Each row was made from one small tree. Brackets hold a mark, then the marks that hang from it, in alphabetical order. Every link used is in the known rows. Write each row's tree.
Known rows
(molugel kekave zinifis): [ 16.5  -8.3 -15.0  -0.8  24.9 -24.3 -12.8  22.4   5.7   4.2   8.9  -3.9
   6.0 -10.6 -13.2  17.1  -8.0  -7.9  -0.6  -9.9   5.2  -2.0  -7.1  -1.8
   4.1  -4.5]
(tofer zinifis): [  0.7  14.9 -27.1  -2.6  27.0 -19.7  -9.9  -1.4   7.7  20.9  10.7   5.7
  11.7 -22.1  -2.1   8.0  -6.0  -8.7   3.0  -3.8  -1.3  -4.5   9.4   3.3
  -8.9 -14.0]
(rukogip (sidimep duvobe guzegat)): [-23.6  10.2  -0.1  -8.9 -12.3  -0.3   4.2  -1.7  13.0  -7.6  -4.3  -0.7
  14.4  -3.8  -4.9 -23.7   0.8  15.5   2.5   2.6   2.8   4.9   5.7  11.4
   9.7  -0.2]
(zinifis (molugel (sazi (sidimep duvobe guzegat)))): [-14.4  -8.8  -2.9  -9.2  -7.8  -3.0  13.8   0.7 -15.1   0.3   2.7 -12.8
  32.3   8.9  -1.6   5.4   4.2   0.5   0.2  -0.1   8.5 -10.3 -15.8  14.0
  18.4  -2.9]
(duvobe gege sidimep): [  0.3  24.6   0.6   9.2  17.0  -7.9  -9.3 -10.2  -8.9  14.4  -7.9  13.2
 -18.5 -12.9   0.2  -1.9  -2.8   7.9   5.1  -3.7  -9.8   8.7  13.3  -9.2
  -4.9  -1.9]
(sazi molugel (sidimep duvobe)): [-8.7 -4.8  5.3 -4.3  2.4  6.7  8.5  3.6  3.2 -0.6  6.1 -8.5 12.5 -1.7
  1.5  5.7 -5.9 16.4 13.2 -8.9 -0.3 -5.6 -0.2  2.9  4.6 -0.6]
(gege vuvali): [  7.9   8.6  -2.6  -7.3  15.1 -10.2  -8.6  -1.7  14.4  12.7   8.6  18.6
 -14.8 -14.7  -3.8   3.0   2.1   3.1  -7.4 -11.5  -2.4  10.4  20.0   1.1
 -26.9  -1.7]
(gege duvobe pubado): [ 12.8   4.7   4.4  11.9  15.8  -4.5 -16.2  -3.0  12.0  11.2  -5.0  14.1
 -35.2   0.2  -0.3   9.4   1.6  -1.2 -11.3  -2.9   2.5   5.8  34.5  -9.4
 -14.8   8.2]
(rukogip (sidimep (duvobe (gege pubado vuvali)) guzegat)): [-10.6  12.2  16.8   3.0 -20.5   9.8  -2.8  -6.7   8.8  -8.5  -4.8  12.2
 -18.2   5.7  10.7 -26.4  11.8  19.1  -5.0   1.7   1.0  15.6  17.8   4.2
 -17.2   6.1]
(sidimep duvobe rukogip): [ -4.6  13.8   1.2  -6.4  -9.5   3.4   1.2  -6.9   3.4 -10.4   5.0   2.8
  12.4 -13.6  -5.6 -10.7  -3.0  10.1   5.8  -2.3  -5.5   7.6   8.6  -2.6
  -5.3   5.8]
(tofer (zinifis (molugel kekave sazi))): [  1.2  -8.7 -28.4   6.5  26.5 -31.2  -3.4  13.8 -15.7  18.3  17.8  -7.2
  25.9  -4.9  -4.4  20.9  -6.9 -28.4  -2.0   4.4  11.6 -17.6 -16.5   5.1
  12.4  -6.2]
(guzegat (sidimep duvobe rukogip)): [ -7.8  16.4   1.0  -6.1 -19.6   4.2  10.0 -12.2   2.8 -15.2  -4.1  -1.2
  10.3  -5.6  -1.7 -13.7  -4.6   9.4   6.2   6.6  -6.3   9.8  -4.7   0.7
   2.2   5.1]
(midu (gege (duvobe (sidimep guzegat rukogip)) pubado vuvali)): [ 12.1   5.0  25.9  22.5 -22.6  19.8  -3.8 -17.4  10.3  -0.3 -14.6  29.4
 -72.4  11.7  -3.4 -16.3  13.8  -6.0 -25.9   7.2 -12.0  15.5  29.0  -9.0
 -27.3  10.4]
(molugel kekave (sazi (sidimep duvobe)) (zinifis tofer)): [ 19.3 -20.8 -21.7 -13.6   8.5 -16.1  -2.8  26.1 -10.6 -11.4   1.4 -28.6
  32.1  10.8   3.3  29.5  -4.9 -18.4   8.4  -1.6  14.6 -14.3 -34.6   4.5
  16.3  -2.3]
(duvobe (gege pubado vuvali) (sidimep guzegat rukogip)): [  1.5  16.4  24.3  12.6 -17.9  25.5  -0.4 -18.4  -0.6  -1.6  -9.6  18.7
 -40.7   0.1   9.2 -26.4  10.5   8.2  -6.0   5.1 -14.3  19.2  15.6  -7.4
 -20.7   4.5]
(sazi (sidimep (duvobe (gege pubado vuvali)) guzegat rukogip)): [ -5.6   5.2  26.2  -5.2 -33.5  30.6   8.7 -14.4   0.5 -15.0  -1.6   4.0
  -9.0   7.2  12.9 -20.0  11.9  21.1   1.2  -2.1  -6.9   9.8  10.4   0.2
 -16.2   4.0]
(midu (gege (duvobe (sidimep rukogip)) pubado vuvali)): [ 21.8   7.3  23.6  23.5 -12.5  13.3  -8.1 -13.5   8.9   1.9  -9.0  31.8
 -77.9   8.7  -4.1  -7.1   8.9  -9.5 -22.9   3.4 -11.2  17.3  32.0 -16.2
 -34.5  14.3]
(zinifis (molugel kekave (sazi (sidimep duvobe)))): [ -2.0 -16.6  -3.9  -2.3   2.3 -16.6  10.0  14.3 -21.6  -0.2  10.7 -16.4
  26.8  10.0  -4.2  19.0  -4.5 -10.0   0.8  -0.1  14.3 -14.2 -18.1   6.2
  21.1   6.5]
(sazi (molugel kekave) (sidimep duvobe guzegat rukogip)): [-20.0 -20.3  16.8  -1.7 -21.5  21.1  19.1   5.8  -1.6 -17.9   6.4 -20.0
  22.7   6.0  -1.9 -11.8  -5.7  13.8  11.2   1.5  -0.9 -11.1 -15.9   5.2
  25.2   4.0]
(guzegat sidimep): [ -1.7  12.5  -8.9  -5.9  10.0 -10.4   1.1  -5.6   7.8   7.5  -3.2   3.9
   2.9  -8.9  -4.0   1.0  -5.7   4.9   1.4  -3.1  -2.8   4.4   2.4   1.7
  -0.6  -3.7]
(duvobe (sidimep guzegat rukogip)): [-14.0  14.5   3.6  -2.6  -7.7  12.9   8.0 -12.6   5.3  -0.5  -9.0   2.7
  -0.6 -11.2 -10.0 -22.8  -2.9   4.1   3.2   6.2 -12.2   6.1   0.3   1.8
  12.9  -2.9]
(sidimep guzegat): [-10.2   6.2  -6.1  -7.6   9.8  -4.6  -2.9  -5.9  10.7  10.9  -1.4   4.9
  12.1 -12.8  -7.3  -6.3   1.7  10.0  -3.2  -7.4  -2.6  -0.4  12.6   9.1
   1.0  -9.1]
(zinifis (molugel kekave (sazi (sidimep guzegat))) tofer): [ -3.9 -26.4 -20.6  -8.1  12.9 -15.0   8.1  13.1 -15.0   8.0   3.4 -21.7
  42.5  14.7   1.4  21.2  -3.3 -21.3  -0.1   6.0  15.6 -25.3 -29.9   9.7
  28.3  -8.6]
(sazi (molugel kekave (zinifis tofer)) (sidimep guzegat)): [  0.0 -31.6 -13.6  -5.8  14.4   0.6   3.4  22.6   7.1  -0.4   2.2 -24.2
  27.5   7.8   0.1  15.3  -7.3  -4.7   9.7  -2.6   6.1 -20.1 -31.5   6.9
  24.2 -16.1]
(zinifis (molugel kekave) tofer): [  3.1  -9.8 -30.1   0.9  28.6 -32.0  -5.7  10.1  -3.8  15.2   7.3  -3.7
  27.9  -3.0  -4.0  20.7 -10.5 -20.8  -3.1   6.4  11.2 -13.7 -10.2   2.3
   9.4  -9.0]
(sidimep (duvobe (gege pubado vuvali)) guzegat rukogip): [ -3.3  12.4  23.2   5.3 -31.9  23.5  -0.7 -17.3   0.6 -15.0  -3.2  13.8
 -15.1   0.1  11.6 -26.3  15.1  18.3  -6.2   2.2  -8.9  17.6  18.1  -0.5
 -25.6   7.5]
(rukogip (sidimep (duvobe (gege vuvali)) guzegat)): [-19.4  13.1  11.3  -3.0 -17.7   2.7  -1.3  -6.8   6.0  -7.9  -3.6  11.4
  -5.8  -0.7   5.2 -26.3   9.1  20.6  -2.3   1.8   0.3  12.9  10.3   6.3
  -8.1   1.9]

Write each row's tree
[-23.2  14.3   5.9  -1.2 -12.2   0.2  -0.8  -5.7   2.9  -6.5  -5.3   3.8
   7.9  -2.3   2.7 -24.0   4.6  21.9   4.0   0.8   0.6   6.6   7.7   4.2
   5.1  -0.2] => (rukogip (sidimep (duvobe gege) guzegat))
[  4.5  18.9  16.7  13.4  -5.5  11.1  -5.5 -15.5   0.5   9.0 -13.6  21.2
 -43.7  -0.5  10.3 -16.2  11.2   8.4  -9.3   2.9 -10.2  18.0  22.6   0.1
 -23.9   0.8] => (duvobe (gege pubado vuvali) (sidimep guzegat))
[  5.0  18.2  17.8   5.5 -27.5  14.7   3.4 -16.1  -1.4 -16.3  -4.6  11.9
 -21.7   3.6  13.0 -16.3   6.0  12.2  -1.2   5.6  -8.7  20.2   7.6  -6.6
 -24.5  11.1] => (guzegat (sidimep (duvobe (gege pubado vuvali)) rukogip))
[ -2.8  -0.8 -30.1   6.7  26.5 -32.4  -4.8   8.4  -5.0  20.6  16.9  -0.6
  21.1 -12.8  -6.4  14.5 -10.4 -22.1  -2.5   6.0   7.0 -12.7  -6.5   6.2
   7.9 -11.7] => (tofer (zinifis (molugel kekave)))
[  9.8  15.8  20.1   7.0 -18.4  14.5  -6.2 -11.9  -1.3 -11.1   4.3  17.1
 -22.9  -3.3  11.4 -13.3   9.0  13.4  -2.5  -3.1  -8.0  19.2  22.2 -10.8
 -35.6  12.1] => (sidimep (duvobe (gege pubado vuvali)) rukogip)
[  4.0 -12.1   1.5  -8.1   1.3  -9.2   5.7  14.4 -14.3  -5.7   6.6 -18.0
  18.6   6.3  -1.8  16.8  -4.4  -2.1   4.7  -7.6  10.8 -11.0  -8.6   4.1
  15.5  10.2] => (molugel kekave (sazi (sidimep duvobe)))
[ -1.7   8.8  15.8  14.3 -12.2  19.5  -1.2 -14.1   7.8  -2.1 -17.9   9.2
 -39.7   5.4  -2.0 -16.9   2.9  -2.4  -9.1  14.1  -7.4  10.0  20.0  -6.7
   3.3   8.9] => (gege (duvobe (sidimep guzegat rukogip)) pubado)
[ -6.6  10.0  13.3  -7.6 -13.4  13.7   5.3  -9.5  -7.7  -9.8   3.8  -1.7
  10.1  -4.0   4.3  -6.1  -0.5  20.0  13.4  -8.2  -6.4   3.1   4.2  -9.2
  -2.6   2.0] => (sazi (sidimep (duvobe gege) rukogip))
[ -7.4  20.5   7.6   0.8 -18.9   5.8   4.7 -15.9  -8.1 -14.8  -5.8   3.1
   4.3  -3.8   4.9 -13.9  -0.8  15.9   7.5   4.8  -9.2  11.2  -2.4  -6.6
  -2.5   5.2] => (guzegat (sidimep (duvobe gege) rukogip))
[ -0.6  -3.2   7.4 -14.4 -10.7  11.6  10.0   1.2  -9.3 -11.3   6.4 -13.6
  21.4   2.3  -0.9   3.2   0.5   5.0  11.3  -9.1   1.7  -4.4  -8.6  -2.9
   6.8   7.8] => (molugel (sazi (sidimep duvobe rukogip)))
[ 14.4 -20.9 -22.3   5.2  34.0 -18.2 -12.6  26.3   6.5   5.7   8.6 -11.6
  16.2  -3.5  -3.6  24.0 -11.9 -12.9   7.5  -4.7   6.0 -12.9 -21.0  -3.4
   7.5  -9.7] => (sazi (molugel kekave (zinifis tofer)))
[ 25.9 -20.1 -28.6  -5.6  30.3 -26.7 -14.5  28.3  -5.5   2.4   4.9 -17.7
  24.1   1.7  -3.1  31.5  -5.6 -25.6   1.9  -5.1  13.2 -13.6 -27.6  -1.6
   9.3  -4.6] => (molugel kekave sazi (zinifis tofer))
[ 13.2  10.6  10.6  16.9   0.2  -6.9 -11.0 -11.8   6.6  11.4 -10.5  32.5
 -65.7   0.7  -8.9   1.6   6.7  -8.0 -22.5   0.4  -9.2  13.5  27.8  -7.6
 -25.5   6.0] => (midu (gege (duvobe sidimep) vuvali))
[ 11.7 -28.8 -16.3  -3.9  26.2  -7.2  -1.8  27.4   5.3   2.7   8.9 -21.1
  20.6   4.7  -0.1  26.9 -12.6  -8.7  13.3  -7.1   7.7 -18.5 -28.1  -2.3
  15.6 -11.4] => (sazi (molugel kekave (zinifis tofer)) sidimep)
[  3.9   7.8  22.5  12.0 -20.2  22.5  -1.9 -15.2  12.9  -4.2 -14.8  19.5
 -58.6   7.2   1.7 -19.8   9.0  -4.5 -17.5  15.0  -7.7  18.8  22.6  -4.3
 -14.9  11.8] => (gege (duvobe (sidimep guzegat rukogip)) pubado vuvali)
[-12.4 -18.1 -15.1  -2.4   0.9  -4.8  12.6   8.6 -15.7   4.9  15.9 -19.0
  37.2   3.9  -2.9   5.9  -3.8 -22.2   2.7   8.7   8.0 -22.6 -30.3   7.3
  26.8  -8.8] => (tofer (zinifis (molugel kekave (sazi (sidimep guzegat rukogip)))))
[  7.9 -20.0 -14.4 -21.8   1.1  11.7   3.3  11.7  -0.4  -9.3  -1.0 -24.3
  37.2   8.6   1.3  10.5   2.9 -11.2  10.5  -4.9   4.2 -13.8 -36.9   0.6
  15.9 -12.7] => (molugel (sazi (sidimep guzegat rukogip)) (zinifis tofer))
[-13.4  10.6   8.4   5.7  -8.7  10.1   0.7 -14.8   4.0  -1.5 -16.8   8.0
 -23.2  -2.8  -9.3 -16.6  -1.0  -0.4  -5.2  13.5  -8.5   6.9   9.5  -4.1
  16.0   3.6] => (gege (duvobe (sidimep guzegat rukogip)))
[ 16.5   8.5  17.7  25.7  -5.5  10.9  -7.4 -12.2   4.6   3.2 -12.0  22.5
 -60.5   6.9  -7.6  -4.0   4.1  -7.8 -15.5   2.6 -10.4   9.1  29.4 -19.2
 -17.5  11.6] => (midu (gege (duvobe (sidimep rukogip)) pubado))
[ -4.2 -26.0 -11.6  -5.8  -2.2   0.8   6.0  19.0   2.6 -12.7  -2.4 -26.3
  31.6   9.6   4.2  10.2  -6.0  -0.4  10.3   4.4   6.7 -15.2 -32.7  13.0
  24.2 -10.9] => (sazi (molugel kekave (zinifis tofer)) (sidimep duvobe guzegat))
[  2.0 -19.0 -21.5  -6.2   8.5 -20.9   6.0  13.7 -19.6   0.4   5.0 -21.4
  40.3  13.5   4.6  26.3  -5.9 -21.0   3.3   7.8  16.8 -20.2 -27.4   7.2
  21.2  -1.2] => (zinifis (molugel kekave (sazi (sidimep duvobe))) tofer)
[  0.7 -15.6 -17.2 -12.3  11.7  -2.1   7.9   5.2 -11.7   5.2   8.6 -15.3
  39.7   8.8   2.0  18.5  -3.3 -17.7   8.3   0.4   8.6 -18.4 -27.0  -4.5
  13.2  -6.8] => (zinifis (molugel (sazi (sidimep rukogip))) tofer)
[ -0.9  14.8  14.7   5.8 -17.9   6.9  -7.1 -14.4   1.8  -3.6  -7.6  16.7
 -19.2  -0.6  13.6 -15.1  15.6  18.3 -10.5  -0.6  -4.4  16.7  25.6   7.9
 -28.6   3.3] => (sidimep (duvobe (gege pubado vuvali)) guzegat)
[  9.0 -18.1 -16.8  -9.4  26.0   0.2  -2.4  17.8  11.1   6.0   6.0 -15.7
  20.2   0.8   2.1  22.6  -7.8  -2.1  16.1 -10.3   2.7 -13.3 -22.6  -2.3
   5.5 -16.5] => (sazi (molugel (zinifis tofer)) sidimep)
[-18.3   3.4   9.4 -17.0 -25.4  20.4  15.3 -10.3   4.3 -14.3  -1.5  -9.5
  23.3  -2.5  -2.1 -17.3   1.4  17.3   8.3  -1.1  -5.4  -0.2  -1.5   7.6
  10.7  -2.4] => (sazi (sidimep duvobe guzegat rukogip))
[  7.6 -17.7  -0.1  -7.7  16.4  -9.8   2.6  17.2 -10.5   5.4  10.2 -16.3
  14.4   4.2  -5.0  21.0  -5.8  -5.6   4.9 -13.3  10.4 -15.2  -8.0  -1.7
  14.8   5.4] => (molugel kekave (sazi sidimep))
[  5.1  -8.0 -29.1  -5.1  27.9 -23.0  -5.0   6.2 -10.2  15.5   5.2  -5.4
  33.0   1.6   0.6  24.1  -1.9 -21.0  -0.3   0.4  10.5 -14.5 -15.5   1.6
   5.1  -8.3] => (zinifis (molugel sazi) tofer)
[ -2.3 -20.7   4.5   1.2  19.7  -1.5   5.1  16.5   2.2   7.7  13.7 -11.9
   8.1  -0.2  -4.6  15.4 -12.2   5.6  10.2 -12.3   4.3 -15.1  -5.3  -3.5
  14.1  -0.6] => (sazi (molugel kekave) sidimep)
[ 16.5  12.7  12.9  14.4   1.7   2.5 -11.1  -8.7  12.8   8.4 -12.5  24.6
 -68.0   3.6   3.1  -1.0   4.8  -8.1 -17.2   8.6  -3.0  19.5  32.4  -5.7
 -25.0  12.1] => (gege (duvobe sidimep) pubado vuvali)
[  5.3  23.0   7.0   7.0   9.3  -5.5  -9.7 -11.4  -4.5  12.9  -5.4  23.0
 -35.8 -11.9   3.5  -4.3   2.7   5.8  -2.6  -2.5 -10.1  16.8  16.7  -6.8
 -21.0   0.1] => (duvobe (gege vuvali) sidimep)
[-17.8  10.4   4.3  -8.4 -22.8  11.8   6.7 -12.5   4.9 -14.4  -2.5  -0.4
  20.2  -9.7  -5.1 -23.3   3.0  14.6   1.9   3.0  -6.6   6.1   4.6   7.7
   4.7   0.8] => (sidimep duvobe guzegat rukogip)
